Known rows, with every way that one mark hangs from another
zirof(ruvev(rozus(zufe(kifo nurati)))): [ -6  11 -24   0   7  -2   4  25  10   2 -10  -3 -23  11  27  12   1   3
  -2   1   3   8 -28]
rozus(ruvev zufe(kifo miname nurati)): [ -3  -5 -22  -5  13   7  -6   8   1   3   1  -8  -2  -3  25  -2  -8  -5
 -14  -3   1  18   0]
zirof(ruvev(rozus(zufe))): [ -4  15 -15   2   5 -10  14  -1  12  -9  -7   7 -22  10   9  -2   7  -4
  11  -8   3 -12 -15]
nurati(kulim zufe(miname rozus)): [ -4 -14   1  -8  -8   5  13 -11  -7 -17  -2   2  12 -15  -4   0  -6   7
   3   0   1   5  18]
tudin(kulim): [  0   6  14  -8 -18 -14  -2  -2  -3  -9   0  16  -4   0 -17   7  13  -2
  12  -2 -12  -6   9]
zirof(ruvev(rozus)): [ -3  16  -6   4  -2  -3  14  10  11   0 -11   7 -15   4   2   2   3   3
  10   1   1  -9  -9]
nurati(kulim zufe): [ -1   3  16 -13  -1  -5   6 -15 -13 -19  11   9  13   4  -2 -16   4  -6
  11 -14 -14 -11  14]
kifo(zufe(nurati)): [  6   6   3  -2   1  -7  -5   1   4   0   0  15   1   9  -6   7   6  -3
   7   3  -5 -11  17]
zufe(miname rozus(ruvev)): [ -1  -2  -9   4  -6   4   6   2   7   1 -13  -4   5 -12   0   2 -10  -1
   1   9   4   7   9]
kifo(zufe): [  8   5   7   1   2  -9   4 -10   9 -12  -3  12   2  -1 -15  -6  14  -4
  11 -11  -8 -17  19]
zirof(ruvev(rozus(zufe(kifo miname)))): [ -4  -4 -31   4  10   4  21   9  17  -4 -14  -9 -23 -12  19  -1   4   8
  -8 -11  11  15 -17]
zufe(miname nurati rozus): [ -1   0  -9   5  -6   7  -4   9  -3   9  -1   1   1  -8 -14  24 -11   8
  -6  27   9   9  11]
nurati(zufe(kifo rozus(ruvev))): [  1   2 -10  -1   1  -2   8  13  -2 -13 -21 -13   7 -11  27  -9  -3  -1
  -1  -9 -17  10  -3]
ruvev(rozus zirof): [  4  14  35  15  -5  -4   2  -2  -2  20   9   1  -7   5 -19  -4  10   6
   3  -4  -4 -14 -11]
rozus(zufe(kifo nurati(kulim))): [ -5   1  -2 -14   5  -2  -9   6  -5  -9  17  -1   4  15   8  -1   5  -4
   2  -2  -8   6 -12]
zufe(kifo nurati rozus): [  0   8  -7   3  -2   2 -10  28  -1   6  -6  -9   1   2  -3  19   0   9
  -4  21  -5  13  -9]
zufe(nurati): [  0  16   6   0   0  -3 -11   6  -8   7  11   9   3  13 -14   8  -1  -3
   5  12  -6  -5  13]
zirof(ruvev): [  1  14 -16  -2  -2   2   4  -3   8  -8  -3   6  -7   2  -3  -6   4  -3
  17 -10  -9  -9   6]
nurati(kulim(tudin) zufe(miname rozus)): [ -1 -24  -1  -6   6   8   8 -16 -16 -14  -9   2  14 -12  -6 -10  -3   0
  -3   0  14  -1   8]
ruvev(rozus(zufe(miname nurati)) zirof): [ -2   2  12  11   2   1  -4  -7  -5  25  14  -2 -14   2  -6   7  -3   5
 -13  -1  15   1  -8]
rozus(ruvev zufe): [  0  14  -5  -4   7 -10  -1 -12   4 -12   3   2   0  12   7 -18   2 -18
  11 -15  -8 -15   1]
ruvev(rozus(zufe)): [ -1  17  10   6   5 -15  11  -2   3  -5   4   5 -13  10  -9  -2  12  -8
   4   1   4 -14  -9]
kifo(zufe(miname nurati)): [ 5 -7 -3 -1  2  2 -2 -4  5  2 -1 11  1 -6 -7 11 -1  1 -5  3  8 -1 28]
nurati(kulim zufe(rozus)): [ -2  -1   9  -8  -9  -5   8  -8  -7 -22  -2   5  13  -1  -1  -3   0   0
  11   0 -11  -5   7]
ruvev(rozus): [  1  16  19   9   0  -9   9   7   0   5   1   6  -6   3 -17   2   8   2
   3  10  -1 -12  -2]

Rows
[ -2   3   0   8   8  -6  16  -8   3  -2   2   4 -13  -5 -11   0   5  -2
  -6   0  14  -3   1]  ruvev(rozus(zufe(miname)))
[  2  16  25  13   0 -11   2 -12   1  10  10  -2 -14  11 -13 -10  13   0
   2 -14   0 -17 -17]  ruvev(rozus(zufe) zirof)
[ -2  -7 -19   2  -3  12  -4  27   5  10 -13 -14   4 -12  18  12 -15   8
 -16  20   3  27  -3]  zufe(kifo miname nurati rozus(ruvev))
[ -2 -11   5  -9   9   7 -14  14 -14   2   8   1  12  14  -3  -5   4  -3
  -4  11  -1   4 -14]  zufe(kifo nurati(kulim(tudin)))
[  2 -13 -14  -1  -6   3   0   6  13   1 -19   4   5  -8  16  15 -14  -1
  -4  12   7   7  13]  kifo(zufe(miname nurati rozus(ruvev)))
[  6  -1   9   4 -14  -4 -12   1  10  14  -9   1   4   5  13   5  -6  -1
   3  -2  -5  -7  -3]  kifo(zufe(nurati rozus(ruvev(zirof))))
[  0  -8  13 -12  11  -2   2 -20 -21 -16   5  10  14   3  -6 -23   7 -11
   7 -14  -2 -16   9]  nurati(kulim(tudin) zufe)
[  3   9  15   9 -13   1  -7  -3   5  11  -3  -8   6   2  -2  -9  -3  -1
   9  -4  -9  -9 -10]  zufe(rozus(ruvev(zirof)))
[ -2   6 -11  -1  -4   3  -9  32   2   7 -14 -11   3   5  20  11  -9   2
  -4  19  -8  15 -12]  zufe(kifo nurati rozus(ruvev))
[ -4  -4   2 -12  12  -3 -14 -12 -16  -7  16  12   5  25  -5  -7   3 -17
   5   4   8 -15  -8]  rozus(zufe(nurati(kulim(tudin))))
[  0   8  12   6 -15   4 -17   6  -3  22   0  -5   5   8   7   7 -12   1
   3   7  -7  -3 -10]  zufe(nurati rozus(ruvev(zirof)))
[ -2 -12  -1  -4   2   7 -10  21 -10   3  -5  -4  10   9  -2  10   1   3
  -3  26   5   9 -22]  zufe(kifo nurati(kulim(tudin)) rozus)
[  3  -6  -5   4   8   9  -3 -13   5   9   6 -19  -2  -9  12 -26   0  -1
 -12 -32  -5   9  -9]  rozus(ruvev(zirof) zufe(kifo miname))
[  4 -12 -10   2  -4   3   1   4  10   1 -12   6   0 -10  -7  21  -4   9
  -4  16  11   4  18]  kifo(zufe(miname nurati rozus))
[  1  -3  -9   1   6  13  -6  16  -5  12   4  -6   1  -7  -4   9  -4   9
 -14  10   1  20  10]  zufe(kifo miname nurati)
[  7 -10  -8   7  -5   0  11  -7  16 -10 -18   4   0 -20 -16   9   6   6
   1   4  10  -1  18]  kifo(zufe(miname rozus))
[ -1  -4 -19  -2  13   7  -5   6  -3   2   8  -6  -7  -4   2   5   1   0
 -14  -1   5  16   5]  rozus(zufe(kifo miname nurati))
[ -5   3   9  -6 -14  -2  -7  11  -4  -1   7   7  11  11  -8  18  -5   4
  12  27  -2   0  -4]  zufe(nurati(kulim) rozus)
[  0 -14   6 -12  15   3   3  -6 -17 -16   0  -2  15   0   5 -25   9  -5
  -2 -16  -6  -3  -3]  nurati(kulim(tudin) zufe(kifo))
[ -5   6   5 -14   1  -7  -9  -8  -7 -10  23  12   4  22  -2   1   1 -10
  10   3  -4  -8  -2]  rozus(zufe(nurati(kulim)))
[  0  -3  -6   9  13  -2  15   7   6  -1  -4 -10 -15 -12  -2   0  10   6
 -15  -3  10  13 -10]  ruvev(rozus(zufe(kifo miname)))
[  0  -5   3   8 -12  13 -13   3  -3  27   0  -8   4  -4   6  10 -19   7
  -6   7   5   8   0]  zufe(miname nurati rozus(ruvev(zirof)))
[  3  13  10   2   2  -5  -8 -22   0   4  13  -4  -2  13   5 -26   5 -14
  10 -28 -13 -19  -6]  rozus(ruvev(zirof) zufe)
[  2  -5 -13   9  -2   9   7  15   6  -1 -12 -14   0 -21 -14   8   2  13
  -8   9   2  19   2]  zufe(kifo miname rozus)
[  2   0  16  14   3  -1   7 -19   3  14   9  -4 -14  -5 -13  -8   6   5
  -9 -13  10  -6  -8]  ruvev(rozus(zufe(miname)) zirof)
[ -5 -11  -9 -11   6   7  -3   1  -2  -6  16  -4   3   2   7   2  -2   2
  -8   0   2  18  -3]  rozus(zufe(kifo miname nurati(kulim)))
[ -5   2  17 -10  -5  -2 -18 -15  -6   7  24   2   8  24  18 -15  -8 -11
   9 -15 -12 -11 -13]  rozus(ruvev(zirof) zufe(nurati(kulim)))
[  3   3  -6   2   1  -4   7  11  -4 -13 -14 -10   3 -13   5  -5   5   8
  -1  -5 -12   8   2]  nurati(zufe(kifo rozus))
[-9 -6  7 -4  3  0  7 -1 -4  2 16  8 -5  7  2 13 -5  1 -6 15 13  5 -6]  ruvev(rozus(zufe(miname nurati(kulim))))
[  1 -17   5 -13  -3   2  -1  -9   6  -6   9  15   9  -3  -5   8  -3   3
   2   5   4   1  20]  kifo(zufe(miname nurati(kulim)))
[  2  -2   0   5   2   4  -4 -28   2   7  11  -6  -2  -3   4 -22  -3  -7
  -2 -27  -1  -5   3]  rozus(ruvev(zirof) zufe(miname))
[  1  -7  -9   4   0   3  11  -7  -7 -11 -11  -1   3 -20  -7   3  -3   6
  -3  -1   4   3  21]  nurati(zufe(miname rozus))
[  7 -15   4   9  -9   4   3 -14  18   6 -15  -6   4 -18   4  -5  -4   6
  -1 -14   2  -2   7]  kifo(zufe(miname rozus(ruvev(zirof))))
